Known rows, with every step that occurs:
dapet -> fuden -> dafo: [-2.465  0.314  2.002 -0.207  0.626 -5.174  3.186  0.220  2.098  3.422
 -1.338 -3.022 -0.741 -3.189  0.203  0.479  0.359  2.281  1.222]
fuden -> dapet -> mogi -> dafo -> pufal: [-3.432 -0.978  1.172 -2.084  0.420 -3.881  2.995  0.861  2.523  4.333
 -6.681  0.998  5.456  2.620  0.492  5.018 -0.274 -2.028 -3.595]
dafo -> fuden -> dapet -> mogi: [-5.942 -1.431  1.636 -5.274 -3.910 -5.717  2.309  0.157  5.221  5.172
 -1.581 -0.224  1.270  0.954  0.997  0.422  1.895 -2.854 -0.919]
dafo -> fuden: [-3.884  1.783  0.956 -0.810 -2.111 -3.668  1.333  1.735  5.121  2.949
 -1.277 -1.916 -1.235 -0.101  0.323 -2.131  3.474  0.864 -1.628]
fuden -> tulop -> mogi: [ 0.900  0.461  0.869 -1.838 -1.040 -3.501 -1.228  3.148  3.583  5.927
 -2.084 -1.237  1.216 -3.269 -1.486  0.376  0.158  2.848  3.694]
fuden -> dapet: [-1.761 -0.939  1.796 -2.659 -0.731 -2.980 -0.766  0.223  5.070  5.197
 -2.707 -0.933  2.979 -2.345 -0.066 -0.261  0.556 -1.451  0.645]
pufal -> dapet -> mogi -> dafo -> fuden -> tulop: [-3.676  3.360 -0.397  0.586 -0.557 -4.157  4.094  5.117  0.663  3.891
 -4.324  3.226  0.322  2.448 -0.570  0.734  2.711 -4.192 -0.795]
fuden -> dapet -> mogi -> dafo: [-4.126 -2.314  2.693 -2.089  0.444 -3.455  1.760  0.477  1.603  5.617
 -4.708  0.634  4.030  0.274  0.772  3.098 -0.739 -4.376 -1.016]
mogi -> dapet -> fuden -> dafo: [-2.995 -1.168  0.910  0.959 -1.172 -5.290  1.275  0.928  3.145  4.420
 -0.451 -4.217 -0.756 -1.938 -1.428 -1.428  1.229 -0.183  1.713]
pufal -> dapet: [-1.744  1.365  0.471  0.034  2.362 -1.381 -0.086  1.978  1.152  2.716
 -4.030 -1.525 -1.683 -0.400 -0.757 -1.611  2.614 -1.193  0.841]
dafo -> mogi -> dapet -> fuden: [-3.607 -2.963 -0.889  0.235 -5.078 -4.996  1.557 -0.962  6.201  5.316
 -2.180 -0.267  1.905  2.840  0.636 -1.935  4.591  1.379  1.366]
mogi -> dafo -> pufal -> dapet -> fuden: [-1.343  2.061 -0.242  2.599  1.724 -1.352  2.760  3.110 -0.096 -0.173
 -8.828  2.097  1.353  4.087  1.935  3.835  2.304  1.621 -1.010]
dafo -> fuden -> tulop: [-2.102  3.553  0.056 -0.567 -3.924 -5.520  1.655  3.588  6.528  4.262
 -0.787  0.363  0.946 -1.390 -1.812 -1.790  3.236  0.706 -0.283]
pufal -> dapet -> mogi: [-4.425 -1.030  1.338 -2.110  1.488 -3.325  1.846  1.204 -0.600  3.283
 -4.240 -1.106 -1.572  1.266 -1.389  0.455  2.056 -2.681  0.691]
tulop -> pufal -> dapet: [-2.998  2.621  1.819  1.650  2.094 -2.916 -0.913  0.860  0.460  3.164
 -1.921 -0.318 -2.285  0.155 -0.173 -2.052  1.994  1.903  0.422]
tulop -> pufal -> dapet -> fuden: [-3.569  1.303  2.294  1.381 -0.170 -3.801  0.213  0.077  0.177  1.894
 -3.064  1.182 -1.632  1.240  1.723 -0.233  2.282  4.113  2.347]
dapet -> mogi: [-4.654 -2.062  2.889 -2.603 -0.417 -5.062  1.904 -0.200  1.774  4.063
 -2.647 -2.445  0.316  0.200 -1.584  1.094  1.092 -0.655 -0.478]
pufal -> dapet -> fuden -> dafo: [-1.945  1.138  0.541  0.246  2.671 -3.400  2.988  1.441 -0.259  2.390
 -2.890 -1.828 -2.669 -2.072  0.344 -0.383  1.060  0.224  2.339]
mogi -> dapet -> fuden -> tulop: [-1.673 -0.535  0.436  0.557 -5.494 -5.797 -0.570  3.099  5.607  4.589
 -2.293  0.251  3.279 -0.600 -3.012 -0.258  2.655  0.216  3.778]
pufal -> dapet -> fuden -> dafo -> mogi: [-2.357  0.653 -1.871  0.273  1.378 -4.508  5.353 -0.696  1.255  4.641
 -2.463 -0.272 -1.585  0.131  2.178 -1.855  2.856  1.285  1.261]
mogi -> dafo: [-2.120  0.946  2.045  2.236  2.240 -1.475  0.886  2.060  1.822  3.537
 -4.231 -1.093  1.470 -0.731  0.165  0.590  0.616 -0.559 -1.547]

Rows:
[-3.224 -1.643 -1.581  0.556 -2.697 -4.114  0.512 -0.398  6.346  6.843
 -1.047 -1.990  1.505  1.676 -1.131 -3.997  4.464 -0.721 -0.568]	dafo -> mogi -> dapet
[-5.747  1.514  0.585  0.264  1.263 -2.180  3.811  3.310 -0.423  2.262
 -4.800  0.851 -1.813  3.808  1.390  0.486  3.053 -3.937 -2.229]	pufal -> dapet -> mogi -> dafo -> fuden
[-0.798  3.941 -1.528  0.525  4.669 -2.966  3.097  2.432  0.830  2.642
 -3.675 -2.984 -1.765 -0.589 -1.743 -0.444  1.442  0.392 -2.343]	fuden -> dafo -> pufal -> dapet
[ 1.064  1.181 -0.034  1.275  0.616 -1.003  0.235  5.063 -0.921  3.648
 -6.645  2.916  1.063 -0.232  1.742  2.959  0.528  1.579  5.358]	pufal -> dapet -> fuden -> tulop -> mogi -> dafo
[-1.122  4.466  0.892  1.833  0.419 -4.486 -0.507  2.684  1.659  4.639
 -1.398  1.748  0.088 -1.113 -2.122 -1.744  1.965  1.720  1.897]	fuden -> tulop -> pufal -> dapet
[-2.334  2.044  2.944  1.113 -3.941 -7.223  0.579  0.968  3.694  4.148
 -1.229  2.029  2.443 -1.283 -0.699  0.988  1.096  5.724  2.876]	dapet -> fuden -> tulop -> pufal
[-1.492  2.379  0.375  2.218  2.076 -1.900  1.744  2.538  2.649  2.080
 -6.236 -0.636  2.847  1.717 -0.113  2.583  1.323  1.696 -4.125]	mogi -> dafo -> pufal
[-4.607 -1.196  3.017  0.013  1.526 -3.482  2.706  1.099  0.071  3.843
 -4.633 -0.937  1.578  1.057 -0.273  2.585  0.219 -1.951 -1.860]	dapet -> mogi -> dafo
[ 0.420  2.026 -1.229  1.116  4.604  1.025 -0.014  4.130 -0.912  2.251
 -7.704 -0.438 -0.436  2.350  1.883  2.708  1.141  1.801 -0.820]	tulop -> mogi -> dafo -> pufal -> dapet
[-2.381  0.126 -0.660  0.931 -1.217 -5.822  2.428  1.500  3.988  3.205
 -2.303 -3.677  0.702  0.701 -1.762  0.686  1.789  2.006 -0.809]	mogi -> dapet -> fuden -> dafo -> pufal
[-1.834 -1.278 -1.869  0.514 -6.668 -6.755  1.772  1.022  7.404  6.812
 -1.757  1.922  4.414  1.594 -1.653 -1.743  4.546  1.092  2.825]	dafo -> mogi -> dapet -> fuden -> tulop
[-3.304  2.607  1.731  1.845  2.553 -4.928  2.314  0.096 -1.049  3.197
 -0.880 -0.974 -3.174 -1.458  1.319 -0.920  0.606  3.397  1.923]	tulop -> pufal -> dapet -> fuden -> dafo
[-6.242  0.426  1.902 -0.416 -0.749 -4.078  3.998  2.063  1.677  3.237
 -3.353 -0.484 -0.157  2.567  1.176  1.226  2.041 -1.851 -3.262]	dapet -> mogi -> dafo -> fuden
[ 1.198  1.198  0.070  0.664 -1.488 -3.329  1.567  4.280  2.480  3.192
 -6.956  2.065  4.228  1.224  1.178  5.755  0.166  5.433  1.655]	dapet -> fuden -> tulop -> mogi -> dafo -> pufal
[-2.855 -0.429 -2.187  0.999 -0.035 -5.411  2.559 -0.589  5.362  7.965
  1.209 -4.018 -0.059 -1.064 -1.641 -4.867  2.820 -1.312 -1.249]	fuden -> dafo -> mogi -> dapet
[-0.302  1.841  0.305  0.188 -1.888 -4.002  1.127  3.462  2.007  2.685
 -4.625  2.491  1.212 -0.464 -1.165  0.754  2.383  0.553  4.383]	pufal -> dapet -> fuden -> tulop
[-1.965  4.501  0.235  2.167 -1.984 -3.766  2.277  5.045  4.765  4.115
 -2.555  1.728  2.291 -0.509 -0.497 -0.464  2.369 -0.736 -1.602]	mogi -> dafo -> fuden -> tulop
[-3.287  1.588 -0.730 -1.602  3.946 -5.126  5.003  1.396 -0.919  3.215
 -3.807 -2.785 -1.951  1.190 -1.878  1.531  1.027 -1.050 -2.527]	fuden -> dafo -> pufal -> dapet -> mogi
[ 1.455  1.560 -1.608 -1.611 -1.646 -3.300  0.747  4.241  1.744  2.537
 -6.469  1.915  1.145  1.592  0.195  3.643  1.881  5.077  4.181]	dafo -> pufal -> dapet -> fuden -> tulop -> mogi
[-1.099  2.599 -1.060  0.056  2.146 -2.001  0.802  2.436  1.915  1.443
 -5.668 -0.919 -0.283  2.095 -1.194  0.363  3.223  0.859 -1.727]	dafo -> pufal -> dapet
[-2.125 -3.960  1.192 -1.281 -3.302 -2.660 -2.483  1.643  3.225  4.302
 -2.639 -2.986 -0.438  0.290  0.685  0.385  1.768  2.709  4.617]	tulop -> mogi -> dapet -> fuden
[-4.469 -3.153  2.667 -4.876 -1.544 -4.934  1.179 -0.765  3.329  5.765
 -2.898 -0.799  2.789 -0.504 -0.386  1.779  0.168 -3.091  0.303]	fuden -> dapet -> mogi
[-1.567  1.174 -0.395 -0.138 -0.060 -2.923  2.087  1.861  1.552  0.016
 -6.766  0.569  0.134  3.245  0.663  2.386  3.167  2.936  0.373]	dafo -> pufal -> dapet -> fuden
